Each row comes from the steps of one path. Every step used is in the known rows, and no mark comes twice. Write the path behind each row, first mark first.
In the rows, zero is written as 128.
Known rows:
P > T > Z > S: [127  89 140 155 126 105 110 144 116 121 158 139 142  77 136 124 139 122
 163 149 125 113  87 191 138 171 167  98 121 134 100 116 122  95  65]
Y > B > S > Z > T > P > N: [134  94 167 105 135  85 123 167 162  79 135 159 163  69  84 129 114  95
 146 113  93  88  21 150 139 157 209 128 100 137 122 105 145  68  47]
B > S > Z > T > P > N: [123  97 152 130 139  84 117 154 157 104 153 153 160  82  90 131 104  94
 147 124  99  96  48 153 149 170 212 119 113 139 121 129 139  74  51]
S > B > Y > G > V: [ 88 108 168 147 157 100 119 148 136 152 149 176 148 115 146 152 122 111
 148 111 110 144  64 182 147 165 167 129 104 120  94 120 144  53  68]
Y > G: [ 88  99 178 132 137 107 126 108 127 146 164 167 121  91 144 127 134 149
 158 131 121 141 112 178 142 157 172 136 111 139  78 132 138  77  88]
G > Y > B > S > Z > T > P: [117  84 157 105 141  81 110 157 175  62 134 160 176  95 102 122 120  82
 142 113  90 105  35 123 146 161 156 111  92 127 110  98 145  68  86]
G > Y: [ 72 109 162 134 125 102 102 121 161 121 132 154 167 128 164 134 145 115
 145 134 111 137 109 153 140 168 140 125 123 125  94 117 126  86 103]
M > N > P > T > Z > H: [122 101 164 107 129 101 110 129 136 153 154 145 150  63 107 112 142 123
 174 123 119 115  85 180 110 163 185 120 151  93  83  97 149  67  50]
E > N > P > T > Z: [124  87 147 133 137  99  87 161 133 151 150 166 141  71 137 114 126 108
 163 123 118 121  94 186 153 152 183 148 149 118  66 114 135  72  61]
C > M > N > P: [ 78 113 176  68 118  89 101 100 157 135 125 147 129 111 150 122 139 142
 136 139 106 122 117 179 115 156 168 135 141  91  88 109 122  39  41]
T > Z > S > B: [135  79 149 129 123  95 104 197 108 141 124 173 139  93 140 131 123 114
 156 143  98 119  70 179 144 161 142 115 124 134  93 115 134  62  86]
N > P: [109  96 171 108 121  98 110 128 137 141 135 144 152 100 152 105 140 124
 141 140 122 137 115 171 141 144 172 152 129 115  84 132 135  70  64]
S > B > Y > G: [108 100 172 137 153 101 117 136 133 143 139 179 133  97 151 147 138 104
 151 114 107 142  81 177 136 156 179 128 116 131  98 129 149  62  73]
M > C: [ 74 111 158 158 122 128 115 137 120 149 137 151 132 116 150 103 141 130
 137 140 133 147  85 167 144 168 136 137 125 136  99 129 137 101  81]
Z > S > B > Y > G: [113 108 162 133 157  96 121 145 110 121 154 166 145  91 147 150 131  88
 156 128  99 130  73 183 126 149 173 109 109 129 108 140 142  56  65]
C > M > N > P > T > Z > S: [114 100 150  82 131  86  93 120 129 116 155 138 126  75 129 128 140 133
 153 150 115 100  88 195 116 164 175  97 140  90  96  96 119  47  17]
P > T: [108 100 161 157 121 114 115 109 155 134 140 133 154  89 148 105 153 127
 149 145 136 127 110 187 125 170 178 126 121 140 100 124 122  95  61]
A > G > V: [ 78 107 178 167 114 129 125 141 152 144 146 140 163 124 153 118 114 148
 151 129 119 147 100 173 146 169 139 128 112 121  84 123 113  83  85]
S > Z > T > P: [131  83 149 147 131 105 124 152 138 130 130 166 136  91 105  86 114 121
 155 138 110 127  80 159 156 176 180 125 110 148  85 127 136  71  73]
V > G > A: [ 84 123 167 128 119  91 104 120 127 137 143 148 126 128 136 116 128 146
 128 150 142 150 112 168 148 159 177 180 114 139  78 137 109  84 110]
Y > B > S > Z > T: [117  89 164 127 124 100 140 140 145  98 113 154 147  90 103 121 121 114
 140 120  89 111  61 133 131 149 159  97  95 132 123 106 139  71  84]
A > G > Y: [ 76 105 179 155 125 120 108 126 167 117 139 143 171 122 167 130 139 124
 154 128 107 145 109 150 139 165 127 116 133 122  91 121 124  92 101]
G > A: [ 89 120 164 144 114  87 100 125 144 145 140 140 135 115 145 123 130 122
 137 156 122 137 112 171 147 154 161 161 115 126  82 119 120  95 108]
S > B: [118  93 169 133 117 108 111 160 146 154 108 165 151 106 154 112 140 120
 144 137 108 133  90 178 131 159 150 141 126 142  96 120 136  62  80]
P > T > Z > S > B: [156  79 144 147 129 101 104 181 118 135 134 154 149  71 132 118 138 108
 164 149 115 111  63 193 131 165 158  98 125 139 103 110 134  71  56]
Z > H: [105 114 166 149 127 103 124 115 137 145 144 147 162 101 133 118 121 138
 160 122 111 136 113 177 111 165 161 125 121 127  88 124 134  92 102]
N > M > C: [ 82 113 159 132 103 124 114 118 134 154 173 162 135 121 162 101 126 115
 135 130 125 155  88 162 125 164 143 128 140 130 103 126 142  84  69]
P > N > E: [ 86 105 165 123 129 127 105 121 152 141 141 170 169  90 145 139 143 112
 148 141 121 127  97 162 139 155 190 128 118 142 105 137 102  81  52]
B > S > Z > T > P > N > M: [130 101 154 107 118  81 115 136 171 108 191 160 161  88 104 130  88  81
 144 118  90 104  52 147 132 165 217 111 129 134 125 126 143  59  37]
Y > B > S > Z: [ 99  84 162 102 116  89 127 162 139 118 112 160 140  94 130 138 133 102
 134 106  90 107  61 139 135 146 169 111  91 123 118 111 138  84 100]
Z > T > P: [128  92 167 145 126 112 117 126 162 105 140 145 155  98 113  92 115 130
 149 149 125 134 102 180 146 176 169 146 115 148  80 127 131  70  64]
Z > S > B > Y: [116 110 150 139 134  96 111 164 130 113 120 145 167 112 158 138 136  74
 144 138  93 123  79 180 123 158 160 109 118 124 123 136 129  67  68]
E > N > M: [ 86 114 159 122 102 106 107 127 157 153 172 176 152 116 171 119  97  99
 153 118  93 137 119 172 125 155 162 148 146 130  80 134 122  61  92]
E > N > P > T > Z > S: [132  95 140 126 137  94  90 170 109 128 165 153 155  67 133 116 118  91
 171 141 111 108  87 192 144 149 176 126 139 111  77 125 125  70  52]
V > G: [ 86 104 168 124 121 116 118 123 128 132 131 157 130 124 148 114 136 156
 134 136 139 150 119 171 143 168 176 155 120 147  85 145 111  72  92]
B > S > Z > H: [ 98 102 148 137 132  83 128 138 124 148 140 151 154  97 120 143 105 104
 154 103  89 116  84 144 117 157 172  92 106 119 115 131 143  97 113]
W > A > G: [100 103 186 141 111 142 105 132 143 155 127 139 146 111 158 114 126 125
 154 115 111 141 118 162 149 152 154 177 117 141  98 138 117  81 101]

Which path is each row?
[126  97 165 127 126 102 110 113 149 131 147 127 158  77 142  93 156 117
 147 146 140 127 109 185 127 150 189 136 131 122  94 127 137  80  34]
N > P > T
[ 79 124 168 149 152  77 107 100 133 136 171 151 119 108 145 157 130 107
 145 133 121 147 101 170 148 149 190 151 106 117  85 127 133  96  98]
B > Y > G > A
[ 59 119 170 102 115 103 109  98 163 134 118 151 123 122 152 137 136 154
 139 139 103 124 120 185 115 172 158 122 133 110  95 105 112  53  68]
C > M > N
[123  87 152 133 161  87 112 171  96 134 155 183 123  84 140 164 123  99
 164 119  93 129  60 181 147 156 169 101 115 122  96 120 150  58  75]
T > Z > S > B > Y > G
[ 93 107 156 106 139  75 119 145 148 103 132 161 181 101 123 151 123  88
 152  87  75 108  47 121 113 151 149  86  99 106 118  95 152  89 122]
G > Y > B > S > Z > H
[136  76 162 108 127  92 126 160 158  82 126 156 155  80  93 108 111 103
 140 117  97 104  43 145 144 156 178 123  87 137 109 111 145  68  71]
Y > B > S > Z > T > P
[125 101 158 129 116  99 115 171 119 130 124 153 160 102 152 114 131 104
 151 155 100 119  82 180 122 153 146 121 117 138 106 133 130  62  70]
Z > S > B
[126 109 171 142 134 106 114 129 170 100 157 147 167  89 104 111 119 127
 153 146 122 120  77 184 144 178 199 155 128 148  94 121 128  69  41]
Z > T > P > N
[ 99 101 173 127 138  94 127 150 154 100 139 154 186  93 127 151 117  93
 164  78  73 117  46 116 110 146 137  73 106 103 118 100 149  92 122]
A > G > Y > B > S > Z > H
[ 80  97 193 116 122 111 112 134 182  71 139 135 188 111 154 153 135 104
 139 104  95 125  71 135 128 144 129 111 112 111 114 103 131  88 101]
A > G > Y > B > S
[ 85 131 163 132 109 116 112 123 143 153 186 165 145 112 156 119 129 109
 142 129 119 137  65 165 120 163 171 130 152 129 117 120 142  81  39]
P > N > M > C
[ 64 114 166 116 133 110 105 117 145 113 136 160 155 140 156 130 145 140
 136 132 132 150 111 151 148 173 153 147 125 134  87 133 114  72 101]
V > G > Y
[124 104 154 137 160  61  94 169  96 139 166 173 116  89 133 170 118  89
 156 135  99 129  53 179 155 145 170 120 110 115  89 113 144  70  94]
T > Z > S > B > Y > G > A
[123  79 148 134 133  92 117 152 148 104 140 151 150  93  99 113 101 100
 142 130 105 113  73 150 154 168 185 110  98 138 106 133 138  74  76]
B > S > Z > T > P
[ 71 125 152 138 106 124 108 140 134 162 179 178 140 125 163 106 103  95
 146 118 108 147  87 166 129 157 141 143 151 129  88 133 138  74  82]
E > N > M > C
[106  88 164 101 117 109  99 138 144 149 137 149 133  73 126 109 163 121
 156 137 124 116  91 177 134 160 183 131 150 101  86 101 139  63  37]
M > N > P > T > Z
[163  84 140 127 150  83  92 176 121 121 139 146 160  71 137 130 149  68
 152 135 112 113  58 187 135 151 184 100 133 105 114 115 145  61  25]
N > P > T > Z > S > B > Y
[ 61 119 165 154 156 104 122 112 137 139 170 161 143 121 146 155 123 125
 148 111 119 148  90 179 151 170 175 130  97 114  90 126 129  77  79]
B > Y > G > V
[ 84  87 173 116 126 103 116 160 160  94 123 155 169 104 142 150 135  91
 146  96  78 116  54 115 134 145 138  89 104 112 119 105 139  90 111]
A > G > Y > B > S > Z
[108  97 149 140 164  90 111 182  99 143 168 183 138 103 135 168 109 105
 162 117  96 130  42 186 160 166 159 102 100 112  91 114 141  52  73]
T > Z > S > B > Y > G > V
[106  91 152 151 126 101 132 130 139 123 132 147 142 102 112 123 112 111
 141 129  97 121  90 137 141 161 162  88 111 132 122 127 133  76  83]
B > S > Z > T
[112 108 156 129 129 105 100 133 149 137 148 146 165  81 144  93 133  96
 157 137 123 121 108 188 131 148 185 154 141 121  81 134 128  72  49]
E > N > P > T
[ 86 115 177 136 137  82 111 108 125 150 176 159 110  97 139 131 123 135
 152 151 127 143 103 174 149 148 174 158 106 132  68 124 133  88 104]
Y > G > A
[ 96 110 174  99 112 117 107 110 156 136 138 128 153  82 138  93 167 108
 149 151 129 114 102 177 116 153 190 141 144 107  99 123 129  60  26]
M > N > P > T
[ 71  95 160  82 134  89 112 150 137  90 118 170 152 122 132 148 141 106
 127  98 102 119  51 117 144 154 165 122  97 123 114 117 129  70 114]
V > G > Y > B > S > Z
[102  92 160 107 131 121  90 142 163 123 155 173 176  84 134 129 133 103
 149 139 127 117  80 175 152 163 211 155 111 148  89 140 109  77  44]
T > P > N > E
[ 84 107 176 111 125 100 107 131 169  95 119 160 172 116 155 129 158 116
 144 124 104 130  82 151 129 155 134 135 112 120  95  95 133  79 101]
G > Y > B
[107  89 147 135 123  99 108 161 106 130 147 158 133  99 145 135 123 128
 159 144 107 123  95 176 152 163 151 114 120 129  87 120 123  85  94]
T > Z > S
[ 93  95 180 101 111 100 117 133 161  95 126 143 160  99 140 142 132 114
 129 116 105 117  81 161 126 143 162 137  98 127 113 112 134  84  92]
Y > B > S
[ 79 108 179  94 129 110 110 129 151  88 119 168 160 126 150 124 155 137
 133 121 122 143  82 147 135 163 149 153 110 130  88 111 121  64 100]
V > G > Y > B
[159  86 140 121 137  90  89 203 110 140 146 168 158  65 129 108 116  79
 169 138 103 103  61 193 138 146 167 131 145 118  83 119 138  46  43]
E > N > P > T > Z > S > B
[137  86 158  89 122  99  98 182 120 137 134 151 151  64 124 104 153  90
 163 156 107  98  54 183 120 152 167 117 147 104 102 107 144  35  20]
M > N > P > T > Z > S > B
[132 100 153 144 138  98 122 155 150 126 140 167 149  82  98 105 119 112
 160 137 105 110  60 163 152 177 208 130 122 148  98 124 134  72  47]
S > Z > T > P > N
[ 97 115 169  87 125  95 102  83 169 126 139 129 135  88 143 112 153 138
 140 145 124 115 108 192 104 160 186 122 142  97  99 103 120  46  11]
C > M > N > P > T
[ 97 117 160 113 112 108  97 143 156 132 198 167 152 102 142 110 120  98
 141 126 125 131  45 177 131 172 191 156 143 135 100 126 147  80  33]
T > P > N > M > C
[107  93 159  88 129  90  89 111 155 139 138 151 116  82 131 128 146 151
 148 135 120 115  97 191 126 170 182 116 146  94  85  86 128  49  25]
C > M > N > P > T > Z
